Each row comes from the steps of one path. Every step used is in the known rows, and no mark comes twice. Write the path behind each row, first mark first.
Known rows:
vokevem-suluz-lozuz:  -4  10   2  -2 -18   4  12  -2   4   0   0 -15  -2   3   4   9  -4 -10  55   5  -1  -3  -8   6  20   1 -12  -6   2 -19  -7  12  -2
zige-suluz-lozuz:  15  23   0 -20  21   0  27   1  13  -1 -13 -16  -5  10  -2   9   9   1  79  10   1   1   7   0  12   8  -9 -12  -2 -12   5  -4   4
bude-suluz-fizu-zuke:  -9  -5  -2  -1   2   4  24  -5   6  20  16 -10   8  25   7  -6  -5  -5   0   3  -7   9   9   7   2  -1  -4   0   7  -5 -21  19  17
fizu-zige-vokevem:   9  -6  -5  11   5   2   5  -2   0  37   2  21  -6  15  -2  14  11   8 -22   0   6   4  10   3  -4   3   2   6   3   4 -10 -14   6
suluz-lozuz-vokevem:  -6   8  10 -23   2   6   8  -4  12   0 -22 -20  -3  -4   2   2   0  -5  57   3  -4  -2  -2   5  17   5  -4  -3  -6  -9  -1  17   5
vokevem-suluz-zige: -16  10  -3   1 -29  11 -16 -10   9 -13   2   1   6 -11   5  12  -3  -9  18   2   0  -1   1   8   7   0 -13  -5  -6 -22 -11  -4  -4
vokevem-zige-rurek:   0 -17 -13   5 -12  10   1   1  -2   9 -17  33   3   9  -4  11  -9   8 -13  -2   2   0  -2  -9   2  -2   2   2  -2  -6  -7  -9  -6
bude-lozuz-vokevem-suluz-fizu-zige: -20 -26  -6  -3 -10  12 -25 -13  -8  38 -12 -18  10  13  21  24 -10 -12  -7   1  -9   5   9  10  14  -1  -8   3   5 -17 -22   7  29
vepapem-suluz-fizu:  10  -4 -10 -15   4  -1  16  -9   4   4   1  -3   5  14   8  25  -1  -1  60  11  -8   7   0   3   9  -2 -11   0  -2  -9 -12   6  18
bude-lozuz-vokevem-suluz-zige: -33  -8   5 -12 -28  24 -34 -18  16  -4 -26 -17  10 -21  15  20   0 -14 -27   0  -7   4   7  11   9   3 -12  -2 -15 -35 -24  -5   7
lozuz-vokevem:  -8  -7   4 -11   6   9  -7  -6   2   3 -17  -3   1  -7   3   3  -1  -3  -4  -1  -5   1   2   4   4   1   2   4  -9  -3  -9   8   0
bude-suluz:  -1 -17   4   3 -12   7   5  -3   5  22   8  -6   2  -4   8   0  12  -6 -63   2  -2   9   1   4   1   3   0   2   1   0 -17   1   4
vepapem-fizu:   7  -3  -2 -13  10   4  21  -6   5   3  -7   8   2  14  15  17  -9  -1 -16   3   1  -2  -2   0   5  -2   0  -8   0   6   0   3  -4
suluz-lozuz-vokevem-zige:  -7   5   2 -13 -14   6   6   1  16   4 -28  -4   2  -6   0  12  -3  -5  58   1  -4  -6  -1  -1  26   8  -1  -6  -7 -10  -4   9   5
vepapem-fizu-rurek:  13   2   1   0  26  -1  25  -6  12  32  -9   6   0  20  14  18 -10   6 -48   0  -3   0   8   0  -2   3   3   3   9   1   8   8  -4
zuke-fizu:   4  -3  -6   1 -14   5   3   2   2   3   3  12   3  -2  -3  -3   2   0  28   0   1   3  -4  -1   4   4  -1  -6  -2   1   6  13   9
zige-suluz-fizu:  11   2 -12 -14  18   1  13  -5   4   1  -5  -8   2  13   1  15   5  -1  77  11  -3   8  13   2  10   1 -10 -12  -2  -2   1   8  10
fizu-suluz-vokevem: -16  30   3  -5  31  12 -23  -1  -9  -3  12 -22   4   6   2  -3  -9  -5  47  -3  -3  -5   5   5  10  -4  -1  -5   4  -5 -21   9   0
lozuz-vokevem-zige-suluz-fizu:   1  -8 -16 -14   8  10   1  -7  11  11 -26   4   9   4   3  29   0  -5  78   8  -8   4  17  -1  23   6  -6 -11 -12  -8 -11   7  12
lozuz-vokevem-suluz-zige-rurek: -21 -13  -3 -14 -19  29 -17 -20   4  -9 -26  13   4  -7   3  18 -11  -4   1   1  -2   5   1   9   4  -3 -12   4 -18 -29 -21   5  -8
bude-suluz-zige-rurek:  -8 -17   1 -10 -21  21   0 -13  12   6 -10  10   3  -2   3   1   9   2 -58   3   2  13   1   5  -7   2  -6   2  -6 -12 -16  -1   2
fizu-suluz:  -1  15  -2   7  32   6 -14  -3  -3  -1  13  -8   1   7   0 -13   0   4  18  -4   0   1  10   0   2   0   3  -4   6  -3 -17 -12  -4
bude-lozuz-vokevem-zige-suluz:  -7 -13  -6 -11  11  17 -14  -5  13  15 -41   0   9  -8   9  30   8  -4 -20   3  -6   4  20  -4  11  10  -1  -6 -15 -21 -20 -26  11
bude-lozuz-vokevem-suluz-zige-rurek: -29 -23   1 -18 -21  33 -28 -22   8  -2 -37  -1   7 -11  12  19  -7  -6 -42   1  -4   9   4   9   2  -2 -12   2 -18 -39 -26  -4   2
vepapem-fizu-suluz-zige:  -4  26  -3 -14  29  14  -5 -14  16 -16   1  -2   7  11  15   7  -5   3  26   0   3  -2  11   3   5   2  -3 -17   0  -7 -14 -12  -3
bude-suluz-vokevem: -15  -2   9  -8 -12  14  -4  -1   0  20   7 -20   4  -5   8   8   4 -16 -38   3  -5   3  -2   9   9  -1  -4   0   0   0 -20  22   7
vokevem-zige-suluz-fizu-zuke:   3  19 -20  -2  21  -1  25   2   7   7  -5  12  11  30  -3  20 -10   2  89   5  -4   0  21  -4   8   3  -7 -11   0 -16 -11  -5  14
bude-lozuz-vokevem-suluz: -21 -23   3  -4 -11  20 -25 -13   1  13 -20 -16   6 -11  15  17  -4 -14 -49  -1  -8   4   4   8  10  -3  -6   3 -10 -26 -27  -2   3
lozuz-vokevem-suluz-fizu: -16 -19  -7  -7 -15  12 -11 -15  -2   9  -6 -12   6  -1   9  18 -11 -15  53   4 -10   4   1  11  23  -5 -11  -2  -7 -12 -18  31   3
zuke-fizu-suluz-vokevem-zige-rurek:  -9   9 -16   1   6  28 -20   1  -8   9  -3  21   9  13  -7   6 -15   3  57  -4   0  -1  -1  -6  14  -2   0 -10   0 -11 -21  13   3
bude-lozuz-vokevem: -16 -18   8 -15   3  14 -18  -9   5   9 -29 -17   4 -10  11   5   2  -5 -47  -1  -7   4   6   3   3   1   1   2  -8 -12 -13  -2  10
zige-vokevem-suluz-fizu-rurek:   5 -16 -10  18 -10   5  13 -12  15  44   5   3  -5  13  -1  23   3   2  14   5  -5  14  14  12  16  -4 -10   5   2 -16 -14  28  -7
suluz-fizu:  -2  -6  -6  -7  -6  -2   2  -4   2  -1   3 -10   2   9   2   3  -5  -3  54   4  -4   5   1   3  11  -3  -5  -7   4   4   3  22  10
zuke-fizu-bude-lozuz-vokevem-zige: -14 -16   8   2 -26  19 -11   1  13  13 -16   0  14  -4   3  11   5   2 -11  -2 -10   1  13  -6   1   7   4  -7 -11 -18 -11  23  13
suluz-vokevem-zige-rurek: -14  -2  -8  -7 -13  17  -8   2  -8   5 -18  17   5   7  -4  22 -18  -2  14  -2  -1  -5  -6  -5  10  -5  -3   0  -4  -8 -10  12  -3

Which path is each row?
 -4  17  -6  -6   6  18  -6   0  15   5 -12  -1   6  -2  -3  -4   0  -1 101  -2  -4  -3   5  -2  30  11   1 -15  -3 -13 -16  10  10 -> zuke-fizu-suluz-lozuz-vokevem-zige
 -9  14  -5  -7  21  20 -18 -12   4 -16  -3   7   3   8  -4 -10  -4  13  24  -3   4   5   9   1  -7  -1  -3  -4  -2 -17 -16 -15  -5 -> fizu-suluz-zige-rurek
  9 -14  15  -5  -1  12  33  -6  10  20  16  -8   4  21  19  13   6  -1 -73   5  -4   5   7   2  -8   1   2  -5   1   3 -16  24  -6 -> vepapem-fizu-bude-suluz
-14 -15   8   4 -26   9  -5  -7   0   7  12 -33   8  16  10  13  -3  -5  17   5 -10   6  10   6   2  -7 -11  -7   3 -24 -15  35   8 -> vokevem-suluz-fizu-bude-lozuz
 -7  14  -6  -4  13  -4  19  -1   0  -2   8  -5   6  27  -1  -4 -17   1  64   1  -5   1   7   3   1  -5  -4  -3   6  -6  -5  18  14 -> suluz-fizu-zuke
  3 -36 -10  -1  -4  10  10  -8 -10  49   2   9   3  32   9   6  -2   3 -35   4   0  15   2   4  -1  -1  -2   7  14   6 -14  10  25 -> bude-suluz-fizu-zige-rurek
  3   0  -2  -1 -23  11  21  -6  16  14  -3  -3 -11   2  -2  18   9  -6  43   7   2   5  -1  10  24   0 -12  -7  -8 -21 -17  11 -13 -> zige-vokevem-suluz-lozuz
-18  14  -3  -1 -18   7 -14   7  -1   3  -6   0   8  -4   0  21 -11 -10  28  -1  -3 -11  -3  -2  17   0  -3  -4  -2  -4 -10  11   3 -> suluz-vokevem-zige
  1  17  -2 -16  -2   5   3 -11  17 -15  -5   6   7  -4   6  23   6   1  27   8  -3   3   3   3  -3   5 -11   1 -12 -22 -13 -19  13 -> vepapem-suluz-zige
 9  0 -8  9 -5  1  0  5 -8 27  9 20  5 15  0  3  0  4 13 -2  3  0  0 -1 -4  7  2  0 10  5  7 -1 24 -> zuke-fizu-zige
-13 -13   0  -2  -8  16 -13 -12  -3   8  -9  -1   3  -9   7  15  -7 -12  -6  -1  -6   0   1   7  12  -2  -7   4 -11 -17 -21   9  -7 -> lozuz-vokevem-suluz
 -7 -12 -10   4 -22   4  -1  -8  -3   5  11 -10   5   7   6  13 -10 -11  51   5  -5   4  -2   8  19  -6 -12  -6   2 -10  -9  22   3 -> vokevem-suluz-fizu
 -9 -12   5  -9 -23  15  10  -3  20  27 -20 -10   4  -9   8  11  10 -11  -6   3  -6   2   2   3  28  11   0  -3  -6 -10 -22  10   8 -> bude-suluz-lozuz-vokevem-zige
  4  16 -10 -12  25  -3  32  -7   3   2   9   3   8  31   6  18 -13   1  69   8 -10   3   7   2  -2  -4 -10   3   0 -20 -19   2  22 -> vepapem-suluz-fizu-zuke
  7  15   4 -31  26   8  19  -6  15   3 -30 -20  -4   2   2  14   8  -3  74   9  -4   2  10   4  15  10  -7  -9 -12 -15  -3   3   5 -> zige-suluz-lozuz-vokevem
 -6  -9  13 -21  -7  14  17  -8  16  22 -15 -24  -1  -5   9   0  12 -10  -6   5  -6   7  -1   9  18   8  -2   0  -5  -8 -18  18   7 -> bude-suluz-lozuz-vokevem
  9 -15 -16  22 -23  14   3  -5  -1  44  12  34  -1  12  -1  22   9  -2  -2   1   5   7   3   7   8   3  -6   1  -1  -9 -17  -1   7 -> zuke-fizu-zige-vokevem-suluz
  1 -14  -8  13 -17  15   5 -10   7  18   3  14  -7  -4  -1  19   8  -5 -10   3   2   7   3   8  11  -4  -8   1 -11 -15 -23   1 -18 -> zige-vokevem-suluz
-25   2   1  -9 -25  19 -23 -16  11 -11 -13  -2   8 -19   6  16  -3 -12  16   1  -5   0   4  11  10   2 -12   0 -17 -26 -18   4  -3 -> lozuz-vokevem-suluz-zige
 11  21  -8 -10   5   1  24   6  17   3 -20   0   0   8  -3  21   8   0  82   8   1  -3   8  -6  20  12  -6 -16  -3 -15   1 -14   6 -> vokevem-zige-suluz-lozuz
-12   7 -10   5  -4   3  13  -6  -4   3  16  -3   8  26   4   7 -21  -7  59   2  -6  -1   4   7   8  -8 -12  -2   4 -19 -18  19   6 -> vokevem-suluz-fizu-zuke
-27 -10  -3  -8   0  16  -7 -14   2  11 -12 -21  12  16  15  12 -19 -13  15   0 -13   4  12  10  11  -6 -11   0  -4 -33 -30  18  17 -> bude-lozuz-vokevem-suluz-fizu-zuke
  0  26  -3 -12  30   4  -2   4 -14  24  -3  -5   3  19   3  26  -3  -5  34   4  -1  -6  11   3  -1   4  -6  -1   5  -4  -6 -10  19 -> fizu-zige-suluz-vokevem
  3  17  -5 -12  24  21   3 -18  27  -5  -3  11  -1  12   9  16   9   7  15   3   6   6  16   8   9   1  -3 -15  -9  -8 -25 -12 -14 -> vepapem-fizu-suluz-zige-vokevem
 -8 -24  -9  -6  -5  19  -7  -6   0  11 -34  30   4   0  -2  16 -10   4 -11  -3  -2   1   1  -6   8  -1   3   6 -12  -9 -14  -1  -6 -> lozuz-vokevem-zige-rurek
  6  20 -12 -13  36  -1  28  -3   3   0   0  -4   5  34  -1   8  -8   2  90   7  -4   4  19   2   0   0  -9  -9   0 -13  -7   4  14 -> zige-suluz-fizu-zuke
-16 -36  -5 -10  -8  23 -19  -8   4  16 -45  15   7  -3   7  18  -7   2 -61  -3  -4   5   4  -6   5   1   3   4 -11 -19 -21 -10   6 -> bude-lozuz-vokevem-zige-rurek
 14  16  -4 -21  22  10  20  -1   6  31 -21   2   1  16   2  15   8   0  91   7  -1   1  10   2  12  17  -6  -9  -2  -9   4   3  30 -> zuke-fizu-zige-suluz-lozuz-vokevem
 -2  23   0 -20  23   9   0   0  -3   1  -8 -14   2   3   1  21  -1  -8  46   6  -3  -2   7   3   6   1  -9  -7  -6 -10  -7   6   3 -> zige-suluz-vokevem
  2 -14   1  10 -27  11  14 -10   8  14  20  -6  -2  18  -3  20   7   1  54   9  -5  10  12   9   7  -9 -12  -5  -7 -15 -21  46 -12 -> zige-vokevem-suluz-fizu-bude
  8   1  18  -3 -28  11  34   4  17  18  19 -20   2  11   0 -11  19   0  26   7  -4   7   1   3   2   9  -2 -11   2  -9  -2  45  11 -> zuke-fizu-bude-suluz-lozuz
 -6 -15  21 -22  12  17   9 -11  10   9 -20 -19   6  13  23  19  -3   1 -56   2  -9   1  13   1  -7  -1   3  -4  -9 -10 -12  23   1 -> vepapem-fizu-bude-lozuz-vokevem
 -8 -19 -12 -19   5  13 -10  -9  15  17 -38 -11  12   0  10  33   4  -7  33   7 -10   8  21  -1  22   6  -6 -12 -10 -17 -15  -3  21 -> bude-lozuz-vokevem-zige-suluz-fizu
-11 -21  16 -12  -2  24   4 -16   5  13 -13 -19   8  12  27  31  -9  -8 -59   3 -11  -1  10   5   2  -4  -5  -6 -10 -25 -27  24  -7 -> vepapem-fizu-bude-lozuz-vokevem-suluz
